Each row comes from the steps of one path. Every step used is in the known rows, and no mark comes twice. Write the path behind each row, first mark first.
Known rows
n l k h: [-29  20  70  -2  14 -27  10  -9   0  62 -23 -21  35  -2  -4 -11  20  47
  13 -23   3 -17 -14   7  57  23]
k l: [ 18  -8  16   7  16  -5  32   8 -25  61 -69  10  17 -22 -18 -25  15  25
   4  -8   2   5  13 -24  21  42]
e l k h: [-10  -8   4  19   2 -14 -44 -23  22  -8  32 -22  37  46  19 -36 -39   6
 -19 -13  45   6 -24   1   2 -17]
k l n x: [  2  19  47  -6  35 -22  -5   6   0  78 -79  12  34  -5 -12 -20  -6  24
  17 -27   3  -9  -5  -9  33  36]
h y: [-15  11 -37 -10  10  -4  -3 -21 -10  31  34  14 -23  26  13  43   7  10
  24  22  27 -21 -13   2   2  14]
e c h: [-17  23   5 -21  27 -14  13 -18 -12  15 -16 -12 -22  11  -2  -7 -83  -2
  47 -23 -22  -5  17  36 -17   5]
k l x: [ 22  10  26   3  22 -15  22   8  -1  76 -73   5   5  -3 -21 -32 -13  25
   7 -16   2  -5  -8 -24  22  44]
e c h k: [-21  14  14 -39  19 -13  16   0 -11  26 -13   9 -39   2  10   5 -86  12
  58   1 -25 -11  16  35 -25  -7]
x l n: [ -9  43  56 -38  18 -54 -22 -20  47 -11 -32 -27  21  32  -5  22  16  -2
  18 -15  -3 -23 -25  15  21  -2]
e c h y: [-24  29 -14 -26  32 -16  11 -29 -17  30   0  -6 -33  23   4  14 -80   3
  60 -13  -9 -16  10  36 -16  13]
l n k h y: [-33  26  17   3  19  -8 -10  -2  33  22  33 -15 -25  14  30 -34 -21  32
   0 -18  45 -29 -22  -5  -2   6]
x l k: [-12  33  63 -24  14 -46 -16 -30  25 -13 -23 -24  39  20  -3  35  23   9
  12 -21  -3  -7 -15   9  38  -1]
k h: [-12 -15 -24  16 -13  -1  29 -17  -6  32  41 -20 -36 -17  21 -18   0  46
  -4  13  32 -24 -13  -9  10  -9]
x l y: [ 23   8  51 -22  14 -45   7 -10  38 -22 -23 -19   3  -8 -37  46   9  -1
  12   2 -23  -5 -26  19  37 -28]
l n: [-11  29  26  -2  11 -11 -44   6  33   7 -13  -1  21  25   8 -10 -26   0
   5 -20   3  -6 -18   6  -3   2]
l n k h: [-28  23  30   7  15  -7  -8   5  36  11  22 -20 -17   4  26 -48 -24  28
  -8 -26  36 -21 -18  -6  -3   1]
c h k l e: [-57  -9  35 -21  42   7  69   7  -7  40 -54  23 -32  -9  16  -8 -56   8
  41   5  -3 -17  -2   0  -2 -18]
x l k h y: [-23  29  39 -20  11 -48  -3 -46  18  14   9 -29  14  20  12  40  25  35
  19  -7  23 -26 -25   5  43  -1]
x l e c h: [-28  23  37 -65  22 -68  15 -31   1  -3 -44 -17 -38  24  -2  -9  -4 -10
  28 -27 -13 -41   4  23  48  25]
c h y: [-61  22 -10   2  52  12  48 -39   5  14   4  -9 -13  29  12  34 -55 -13
  47  -5  18 -15 -19  18 -15 -23]
h k l: [  4 -26  29 -31  -5  -1  27  43 -15  65 -40  50 -25 -30  12   7   5  44
  24  45  -5  -9   7 -19  -2   4]
n x: [-15  16  26 -21  22 -22 -13 -13   4  23  -1   8   6  -2   0  25  -6  -1
  20 -12  -3 -22 -11  20  26 -16]
x l: [ -2  23  37 -36  10 -47   7 -24  24 -15 -24 -26   7  14 -10  29  35  -1
  15  -1  -5 -18 -11  11  23  -4]
x l k h: [-17  25  51 -17   7 -46  -2 -38  22   4  -3 -33  21  11   7  26  22  32
  10 -15  13 -18 -21   5  42  -6]

Which path is each row?
[-19  11  34 -54  10 -61   9 -22   7 -11 -36 -11 -28  19   0  -6  36 -10
   4 -15  -3 -39  -4   5  56  22] : x l e
[ -8  18  19 -14  23 -32 -72 -11  50 -11   1 -12  40  64   7 -28 -49 -29
  -2 -19  27  -8 -33  22  -6 -22] : e l n x
[ -9  -8  28 -13  24 -15  45  15 -28  38 -37   5 -51 -28   4 -88   0  24
 -12 -36  20 -18  32 -23  30  63] : n k l e c
[-24  -9   5  15   5   6  50  -2   5   7  50 -27 -55 -30  26 -56   2  41
 -19  -9  46 -23   0 -17   0  -2] : n k h
[-27  34  62 -33  27 -54 -14 -40  20  26  -3 -16  21   6   5  43   9  20
  27 -22   6 -35 -26  24  55 -21] : n x l k h
[-31  16  42 -76  17 -67  17 -18   1   5 -42  -2 -51  19   7   0  -7  -2
  35 -10 -15 -46   3  22  42  16] : x l e c h k
[-21  40  44 -18  27 -26 -53  -2  35  24 -13   4  25  23   8   8 -29  -1
  19 -28   1 -21 -26  21  16 -10] : l n x
[-41  11  60 -64  23 -48  28  11 -20  64 -62  11 -37   6  -4 -37  -9  13
  38 -19 -25 -45  11  25  56  45] : n l e c h k
[ -1 -13  41 -32   0  -6   6  46   1  69 -46  50 -14 -18  15   2  -8  45
  26  35  -4 -12  -2 -16  -3   5] : h k l n
[ -8 -35  27 -44  -6 -11  28  44 -28  69 -50  60 -49 -27  19 -17   7  38
  17  34  -4 -23  12 -22  21  23] : h k l e
[-22  -8 -49   9  -7  -3  27 -31 -13  53  64 -11 -52   0  30  11   3  53
  14  28  51 -39 -22  -9  11   0] : k h y
[-17  45  65 -36  25 -51  -9 -15  52 -19 -22 -32   6  23   1   1  17   3
  10 -23   9 -25 -20  10  18   0] : x l n k
[-57   1  29 -15  34  17  53   2  14   8 -14  11 -23   0  20  22 -63   0
  45  15  -6  -9 -12  14 -28 -51] : c h k
[-39  -8   6 -53  13 -30  12   3 -33  25 -28  27 -76   8  21 -46 -57  -4
  25 -19 -13 -38  22  16  29  32] : l e c h k
[  7 -14  36 -33  -1  -9  21  43   3  77 -43  46 -32 -18  10   2 -15  45
  27  39  -6 -16  -8 -19   0   6] : h k l x
[ -9  36  65 -27  22 -38   9   7  28  59 -47 -19  10  19 -25 -14   3  14
  22 -19 -15 -27 -26  14  39  25] : n l x
[-15  12  19 -35  24 -15  27   2 -20  47 -37  12 -34  -4   3  -4 -81  20
  59  -1 -24 -10  20  27 -17   7] : e c h k l
[ -4  -1  14  12   9 -14 -58 -15  25 -25  12 -13  55  55   9 -28 -39 -17
 -17 -19  29  19 -18   6  -2 -12] : e l k
[ -2 -30  25 -53  -8 -19  20  43 -35  76 -50  61 -57 -27  18 -21  -8  43
  26  32 -11 -25  20 -14  20  33] : h k l e c
[-23  27  82 -11  21 -26  -4  -1   3  46 -42 -11  53   7 -14  -3  21  24
  16 -30 -13  -6  -8  12  53  27] : n l k
